Each row was made from one path, in order. Every step used is in the known rows, and no mark comes twice. Write each row's path.
Known rows
zasov/viti/butu/pumi/zazif/bagit: [ 18  -7  -9 -25  20   6  -1   2  12  49   6  47 -32  20 -21  41  20 -43
  10   9 -49 -18 -58  16  13  28]
zazif/zasov/pelo/viti/butu/pumi: [ 65  -4  -4 -37  38 -30 -19  -2  17  60 -80  32 -25   0 -18  33 -22 -53
   2 -17  -4 -24 -78 -42 -15  23]
zasov/viti/butu/pumi/zazif/bagit/pelo: [ 11   8  -3 -46   5   1 -41 -10  14  68  -5  48 -27  22   2  36  40 -62
   2   7 -26 -20 -47  11  13  25]
zazif/bagit/butu: [-12 -19  -8 -36  52  24 -22 -13  24  38  51  17 -18   4  10  55   1 -61
 -49 -13  -5   1  -8   1   0  36]
zazif/zasov/viti/bagit: [ 29 -13  -3 -15  50  18  -9   5  21  14 -23  32 -13  20   2  55  25 -41
  20   8 -17   9 -41 -16 -29  38]
zasov/pelo/viti/bagit: [ 32  -5 -15 -33  49  -2 -31  -2   9  48 -39  20  -2   1 -22  58  35 -43
 -23 -14   8  12 -69 -44   3  30]
pelo/viti/butu/zasov: [ 24 -17 -14 -28  66   1 -24 -30  17  33 -44   4 -36  -8 -17  28   4 -56
   6  -8 -15 -24 -45 -26 -23  37]
zasov/pelo/viti/butu/pumi/zazif/bagit: [ 25   0 -14 -31  19 -11 -14   0   8  58 -31  38 -31   9 -33  46  29 -49
 -12  -3 -32 -17 -58   3  19  20]
pumi/zazif/bagit: [  4   8 -19 -24  36   4   2  -9  13  50  55  37 -30  10 -32  56  36 -44
 -20  15 -39   2 -33  22   7  23]
bagit/pelo/viti: [ 25  17 -11 -38  47 -20 -62 -28   9  79  54  30 -21  -2 -11  33  14 -59
 -14 -11  24 -12 -53 -24  15  33]
zasov/butu/viti/bagit: [ 13 -13   3 -31  52  26 -36   3  19  29 -36  17  -7   8   2  41  18 -45
   3 -21 -23 -19 -66 -28   4  43]
bagit/butu/zasov/pelo/viti: [ 25  -8  -9 -40  60  -6 -64 -26  13  38 -39   5 -28  -1  -4  48  17 -59
 -15 -38   0   1 -37 -23 -26  38]
zazif/bagit/pelo: [  3  12 -10 -46  25   3 -31 -28  20  74  51  33 -17  12  -6  46  32 -66
 -35   2  -7   3 -39   1   3  21]
pelo/viti/zasov/butu/pumi/zazif: [ 47   1  -9 -32  45  -8 -24 -12   2  49 -45  34 -25  -1  -2  44  17 -30
  28  -9 -34  -1 -84  -6  -3  31]
pelo/viti/butu: [ 32  -8 -14 -39  58 -13 -23  -7  14  65  -6  17 -30  -6 -30  24  -8 -56
 -13  -6  12 -39 -28 -35  22  32]
zasov/pelo: [ 42  13  -8 -66  48 -15 -22  -9  19  67 -17  27 -15  16 -22  59  23 -52
 -24 -22 -15  18 -56 -25 -40  18]
zazif/bagit/butu/viti: [-13 -12   7 -28  51  16 -61  -1  20  33  29  19 -30   7  14  36  -4 -64
 -19 -21 -14 -48 -35  -2   4  44]
zazif/zasov: [ 39  10  -7 -22  63 -14  -1 -15  27  33   9  30 -32   4 -13  52  -8 -52
  -4   9 -11   6 -13  -8 -51  23]
bagit/butu/zasov/pelo: [ 18  -8  -5 -62  56   7 -47 -25  23  29 -71   7 -21   9  12  63  26 -61
 -25 -33 -23  22 -36 -19 -66  28]
pelo/viti/zasov/butu/pumi/zazif/bagit: [ 22 -14 -12 -14  32   8  -4 -13   5  43 -25  25 -31   5 -15  49  24 -40
   8  -5 -40   0 -59  20  11  30]
butu/zasov: [ 23  -3 -15 -29  69   6  -7 -37  19  32   7  17 -24   0  -8  48  12 -45
   0  -3 -35  12 -72 -18 -56  33]
butu/zasov/viti/zazif/bagit/pelo: [ -2  -7  -5 -35  25  19 -42 -33  19  33  -9  33 -25  25  -7  43  46 -64
  -3  10 -25  -9 -34  12 -27  37]
zazif/bagit/pimu: [ -4   6 -19 -24  40   7  -6  -6  24  71  79  32  -7   2 -16  50  22 -51
 -37   2 -52 -17 -52  25  -7  12]
zazif/bagit/viti/butu: [-14 -17  -2 -39  43  14 -14   9  26  49 -19  19 -29   3 -14  37  13 -59
 -21  12  -9 -39 -24 -22  10  22]
viti/bagit/pelo: [ 15  13 -10 -51  34   2 -37 -19  18  66   3  34   3   3   8  54  46 -54
 -31   7   9  15 -68 -35  -4  23]
butu/viti/zasov: [ 35 -13   2 -29  69  -3 -35  -8   8  39 -50   8 -33  -1  12  45  12 -43
  16   2 -12 -25 -79 -19 -38  32]

Which path is each row?
[  2   7  -4 -18  43  12 -46  14  24  31 -39  27 -10   1  12  46  39 -48
   2  -3 -58 -35 -36  14 -15  22]
pumi/zazif/zasov/butu/viti/bagit/pimu
[ 19 -10 -12 -36  55  -1 -44 -37  17  42 -53   6 -35  -7  -4  27  16 -65
   1  -8  -7 -25 -40 -26 -21  34]
bagit/pelo/viti/butu/zasov
[ 16  -1 -12 -26  27  10   7 -11  14  50  20  40 -23  14 -23  49  18 -40
  -4  -4 -54   3 -60  19  10  26]
zasov/butu/pumi/zazif/bagit
[ 12   4 -21 -17  52   0 -30   2  15  64  35  26   7 -11  -6  50  30 -41
 -28  -1 -23 -16 -77 -14   6  20]
pelo/viti/bagit/pimu
[  9  13   0 -45  34   2 -67 -11  16  59 -10  32  -6   6  15  42  42 -58
 -16   0   5 -18 -76 -36   0  30]
butu/viti/bagit/pelo
[ 43   9 -12 -44  53 -22 -45 -14  10  67   3  23 -22   5 -30  46  14 -52
 -15 -27   6  -2 -53 -28  -5  29]
zasov/pelo/viti
[  21  -21    6  -53   46    5  -55   -1   14   33 -111   -1  -30   13
   18   62   34  -61  -17  -25  -15   -7  -37   -8  -43   23]
zazif/bagit/butu/viti/zasov/pelo
[  7 -31   5 -27  62  15 -47  -6  12  23 -57  -3 -35  -2  30  50  12 -54
  -5  -5 -10 -27 -45  -4 -26  37]
zazif/bagit/butu/viti/zasov
[  5 -10 -16 -28  41   3 -41 -33  13  36 -57  11 -44  -3 -12  32  36 -65
   1   2 -23 -26 -21  -1  -5  31]
pumi/zazif/bagit/pelo/viti/butu/zasov
[  2  -7  -1 -49  54   3 -24   9  25  54 -25  22 -25  -2  -7  34   7 -54
 -13  11   1 -39 -37 -41  -2  24]
bagit/viti/butu
[ 19   7  12 -28  54   4 -54  -2  23  21 -36  23 -44  15  -1  28   3 -55
  35 -21 -40 -42  -6  11 -20  39]
pumi/zazif/zasov/butu/viti
[  61   -3   -7  -46   37  -26  -21   -4   12   75  -52   35  -17    0
  -21   31  -17  -47   -4  -21   -3  -25 -104  -51    0   26]
zasov/pelo/viti/butu/pumi
[ 44  24  -6 -50  43 -25 -28  -4  21  39 -67  33 -35  16 -18  66  37 -53
  -7  -3 -26  17  -5  -2 -58  11]
pumi/zazif/zasov/pelo
[ -2 -26 -11 -30  68  30 -28 -28  22   4 -38   4 -11  -8  28  59  21 -50
 -23  -9 -18  18 -53 -27 -45  42]
viti/bagit/butu/zasov
[  3 -17  -9 -36  72  19 -33 -36  23  16  -5   7 -23  -5  23  51   5 -55
 -16 -15 -22   9 -41 -16 -53  41]
bagit/butu/zasov
[  9  -8 -13 -32  47  -1 -61 -22   9  31 -43   9 -36   3 -10  53  37 -60
 -14 -28 -15   0 -19   2 -13  33]
pumi/zazif/bagit/butu/zasov/pelo/viti
[ 23 -15 -13 -38  64   7  -6 -29  22  32 -47   9 -32  -3  -9  35   6 -53
  -1  -1 -29 -13 -47 -24 -42  32]
viti/butu/zasov
[ 26   6 -14 -35  51 -15 -50 -25   9  47   4  36 -20   3 -34  37  21 -49
 -15  11  17 -25 -47 -27  -5  42]
bagit/pelo/viti/zazif
[-14 -32  -3 -32  47  33 -29  -8  22  13  18  24 -21  19   5  51   9 -56
 -27  -4 -14 -14   0  12  -9  49]
zasov/viti/zazif/bagit/butu
[ -3 -25   3 -36  51  35 -19  -7  18  23 -73   2 -30   7  13  54  40 -45
  13  -7 -38   2 -17  16 -14  29]
pumi/zazif/bagit/viti/zasov/butu
[  0  -4   8 -39  63   4 -71  -2  19  37  27  22 -27   3  21  34 -11 -58
 -11 -22  -3 -47 -47 -23  -8  44]
bagit/butu/viti
[-16  -9  -4 -39  38   9 -19  13  21  46 -25  26 -35   2 -16  40  29 -55
 -16  22 -18 -40 -17 -12  17  21]
pumi/zazif/bagit/viti/butu
[ 28   5  -2 -36  55   9 -11 -15  27  23 -32  23 -34  13  -7  46   8 -51
  16 -15 -42   8  23  19 -28  30]
pumi/zazif/zasov/butu
[  7 -23   2 -32  61  30 -43 -21  21  12   9  19 -29  22  29  41   9 -52
  30 -20 -33  -4 -37   2 -47  53]
bagit/butu/zasov/viti
[  49   -2   -2  -44   44    3    3  -18   21   62    4   36   -4    9
   -4   36  -26  -37    8  -32  -36    6 -106  -26  -15   34]
zasov/butu/pumi
